Each row comes from the steps of one walk. Every step used is in the known rows, and no mark comes twice. Write the walk behind each row, first mark first.
Known rows
golu-kosulum: 0.04; 1.05; 1.80; -0.48; 0.71; 3.42; -0.09; 1.21; -0.46; -4.49; 3.57; -2.89; 4.73; -2.70; -0.65; 3.30; 1.71; 1.63; -2.32
rekan-lafev-zuka: -1.33; 0.75; 0.29; 0.70; 0.99; 3.11; -0.32; -1.14; -1.45; -0.27; 4.21; 0.33; 3.90; -1.15; 0.92; 1.51; 3.75; 1.64; -2.03
nupid-rekan-vudeg-golu-kosulum: -1.38; 1.98; 2.80; -0.81; 0.39; 4.33; -0.35; 1.73; -2.30; -3.22; 2.99; -5.18; 6.86; -2.31; -0.57; 2.06; -0.58; 0.74; -0.28
golu-kosulum-vudeg-rekan: -1.42; 2.22; 1.41; -1.18; -0.96; 5.80; -3.46; 1.20; -3.16; -0.82; 3.68; -0.87; 3.35; -3.43; -0.41; 2.63; 0.36; 1.77; -0.77
nupid-kosulum-vudeg-rekan-lafev: -2.71; 1.77; 0.95; 0.04; -1.13; 3.29; -3.58; 1.40; -3.46; 1.75; 4.17; 2.01; 6.12; -1.74; 1.10; 0.78; 0.93; 2.17; 0.07
golu-kosulum-vudeg: -0.80; 0.11; 3.20; -0.45; 0.55; 5.34; -0.47; 1.18; -1.77; -2.36; 4.11; -0.35; 2.32; -2.81; -1.02; 1.98; 1.54; 0.17; -1.97
kosulum-nupid-rekan: -0.74; 0.47; 1.92; -1.57; 0.01; 5.05; -5.10; 3.40; -0.22; -0.11; 4.40; 0.64; 2.23; -3.31; 0.27; 1.36; -1.52; 1.59; -2.19
vudeg-rekan-nupid-kosulum-golu: 0.19; -1.31; 1.70; 0.99; -0.14; 2.97; -3.71; 5.37; -3.24; 1.64; 4.39; -0.09; 3.69; -3.78; 0.85; 1.86; 0.70; 0.99; -3.37
kosulum-golu: 1.33; -0.17; 2.24; 1.00; -0.75; 3.09; -2.43; 2.66; -1.05; -0.18; 2.90; 1.10; 2.19; -1.77; 1.39; 0.58; 0.87; -0.29; -3.25
lafev-rekan-vudeg-golu-kosulum: -1.45; 2.78; 2.63; -0.38; -0.46; 4.90; 0.24; 1.15; -2.43; -4.00; 2.32; -6.14; 5.39; -1.40; -0.60; 3.06; 0.46; -0.35; -1.01
vudeg-kosulum-golu: 0.88; 1.01; 2.20; 1.97; -0.76; 1.34; -1.64; 1.88; -1.17; 0.03; 2.40; -0.25; 3.49; -4.80; 1.85; 0.45; 1.04; -0.36; -2.60
lafev-rekan-nupid: -0.54; -0.84; 2.52; 0.87; -0.58; 4.91; -2.45; 2.64; -1.82; -0.78; 4.15; -2.00; 2.03; -1.06; 1.23; 3.22; 3.06; -0.64; -2.93
golu-kosulum-nupid: -1.10; 0.99; 1.28; 0.17; 0.38; 5.35; -2.25; 1.64; -1.73; -4.06; 4.89; -1.14; 2.37; -2.98; -0.98; 3.97; -0.23; 0.15; -2.76
vudeg-golu-kosulum-nupid-rekan-lafev-zuka: -3.32; 1.98; 1.13; -2.12; 1.08; 4.94; -1.25; 0.05; -3.32; -0.39; 5.36; -2.13; 3.95; -2.69; 0.35; 1.50; 0.57; 2.16; -0.21
kosulum-vudeg-rekan-nupid: -1.07; -0.99; 1.79; 1.52; -0.79; 5.64; -4.19; 2.35; -4.27; 1.18; 4.88; 0.50; 3.40; -2.23; 0.86; 2.41; 1.52; -0.09; -1.01
nupid-rekan-vudeg-kosulum-golu: -0.78; 0.15; 3.25; 2.00; 0.22; 2.03; -2.00; 1.32; -1.61; 1.08; 3.66; -0.57; 4.15; -4.37; 1.63; 0.67; 0.89; -0.38; -2.48
nupid-rekan-vudeg-kosulum: -1.16; 1.11; 2.46; 2.40; 0.74; 1.71; -1.49; 0.28; -0.26; -0.29; 3.01; -1.99; 6.63; -4.98; 0.88; 1.45; 1.52; 0.58; -1.88
rekan-nupid-kosulum: 0.76; -2.08; 1.31; 1.86; 1.15; 2.24; -1.97; 5.35; -1.11; -0.60; 3.93; -1.00; 5.54; -3.67; -0.25; 2.58; 2.07; 1.31; -3.84
vudeg-golu: 1.78; 2.95; 1.10; 0.85; -2.14; 3.16; -2.00; 3.24; -1.19; -1.56; -0.27; -2.39; 6.00; -1.54; 0.90; -0.31; -1.29; -0.49; -0.22

Write each row's walk
-0.89; 2.45; 1.23; -0.13; -0.69; 5.44; -2.26; 2.55; -2.84; -3.97; 3.38; -2.75; 3.57; -2.95; -0.79; 2.87; -1.96; -0.53; -1.18
vudeg-golu-kosulum-nupid
-2.92; 0.84; 1.98; -0.90; -0.16; 3.60; -3.97; 1.26; -1.85; 0.67; 5.57; 2.08; 4.95; -1.09; 1.69; 0.58; -0.24; 1.75; -0.15
kosulum-nupid-rekan-lafev
0.32; 0.50; 2.42; 0.94; -1.07; 4.29; -1.94; 5.33; -3.42; 0.49; 1.62; -1.50; 5.01; -3.05; -0.11; -0.31; -0.92; -1.09; -0.57
rekan-nupid-kosulum-vudeg-golu
-3.50; 2.19; 2.25; -1.97; -0.46; 3.96; -2.94; 1.59; -3.18; -0.58; 5.21; -0.70; 6.17; -1.57; 1.22; 0.67; -1.50; 1.65; 1.32
vudeg-golu-kosulum-nupid-rekan-lafev
-0.30; -2.41; 2.78; 1.40; 0.89; 4.33; -1.96; 4.46; -2.29; 0.77; 4.33; 1.20; 2.97; -3.58; -0.73; 1.40; 1.86; -0.09; -3.14
rekan-nupid-kosulum-vudeg
0.83; 2.19; 2.29; 0.59; -2.09; 4.71; -1.99; 3.10; -2.42; -0.31; 0.43; -0.82; 4.12; -1.81; 0.42; -1.09; -1.36; -1.48; 0.11
kosulum-vudeg-golu
1.36; -0.57; 1.91; 0.67; 0.09; 2.08; -2.33; 4.96; -0.81; 0.37; 2.91; 0.50; 3.17; -3.47; 0.38; 0.90; 0.68; 0.98; -4.28
nupid-kosulum-golu
-0.91; -1.62; 3.21; 0.31; 0.31; 5.22; -2.24; 4.57; -2.22; 0.93; 4.27; 0.12; 1.47; -3.36; -0.63; 1.93; 2.12; -0.17; -3.51
lafev-rekan-nupid-kosulum-vudeg
-1.83; -0.80; 2.15; 0.65; -0.24; 5.88; -3.17; 1.96; -4.82; -0.19; 5.66; -1.02; 3.75; -2.75; 0.23; 3.40; 1.72; 0.37; -0.80
golu-kosulum-vudeg-rekan-nupid
-0.45; 1.64; 0.72; -0.43; -1.07; 4.69; -4.60; 3.53; -2.23; 1.25; 2.69; 0.56; 3.74; -4.10; -0.45; 1.66; 0.01; 2.11; -1.87
nupid-kosulum-vudeg-rekan
-3.43; 2.25; 1.48; -0.58; -1.02; 4.19; -2.63; -0.48; -4.12; 0.09; 4.95; 0.89; 5.83; -1.15; 1.10; 1.56; 1.20; 1.84; 1.00
golu-kosulum-vudeg-rekan-lafev
-0.07; -1.10; 1.80; 0.50; 0.48; 3.33; -2.26; 5.43; -1.00; -0.34; 3.75; -2.38; 3.64; -3.38; -0.19; 3.19; 2.45; 1.26; -4.18
lafev-rekan-nupid-kosulum
0.40; -0.68; 2.26; 0.53; 0.43; 3.94; -1.95; 4.03; -0.75; 0.23; 2.89; 1.51; 2.76; -3.73; -1.03; 0.78; 1.17; 0.62; -3.36
nupid-kosulum-vudeg
-1.70; 0.75; 2.37; -2.60; 0.82; 5.45; -3.83; 2.96; -0.87; -1.79; 5.39; -1.27; 2.62; -4.00; -0.46; 2.53; -1.32; 2.22; -1.93
golu-kosulum-nupid-rekan
-1.50; 1.87; 2.28; -2.87; -0.01; 5.55; -3.81; 3.59; -1.72; -1.69; 4.22; -2.59; 3.55; -3.96; -0.28; 1.67; -2.73; 1.59; -0.70
vudeg-golu-kosulum-nupid-rekan
-2.72; 2.00; 1.10; 0.24; -1.67; 3.87; -3.57; -0.08; -3.65; 1.43; 4.19; 2.42; 5.49; -0.63; 1.70; 0.61; 1.05; 1.38; 0.78
kosulum-vudeg-rekan-lafev
-1.08; -0.67; 2.78; 1.14; 1.06; 4.08; -2.53; 1.09; -0.18; -0.13; 4.03; -0.35; 5.11; -1.20; 0.11; 1.73; 1.33; 0.68; -2.64
nupid-rekan-vudeg
-1.33; 2.19; 2.20; 2.95; -0.29; 2.39; -0.72; -0.39; -0.42; -1.28; 2.12; -3.20; 4.81; -3.91; 0.88; 2.71; 2.78; -0.81; -2.75
lafev-rekan-vudeg-kosulum
-1.80; 1.79; 1.60; 1.11; -0.18; 5.81; -1.79; 1.63; -3.41; -3.84; 4.00; -2.86; 4.15; -2.11; -1.15; 3.40; -1.50; -1.35; -1.45
rekan-vudeg-golu-kosulum-nupid
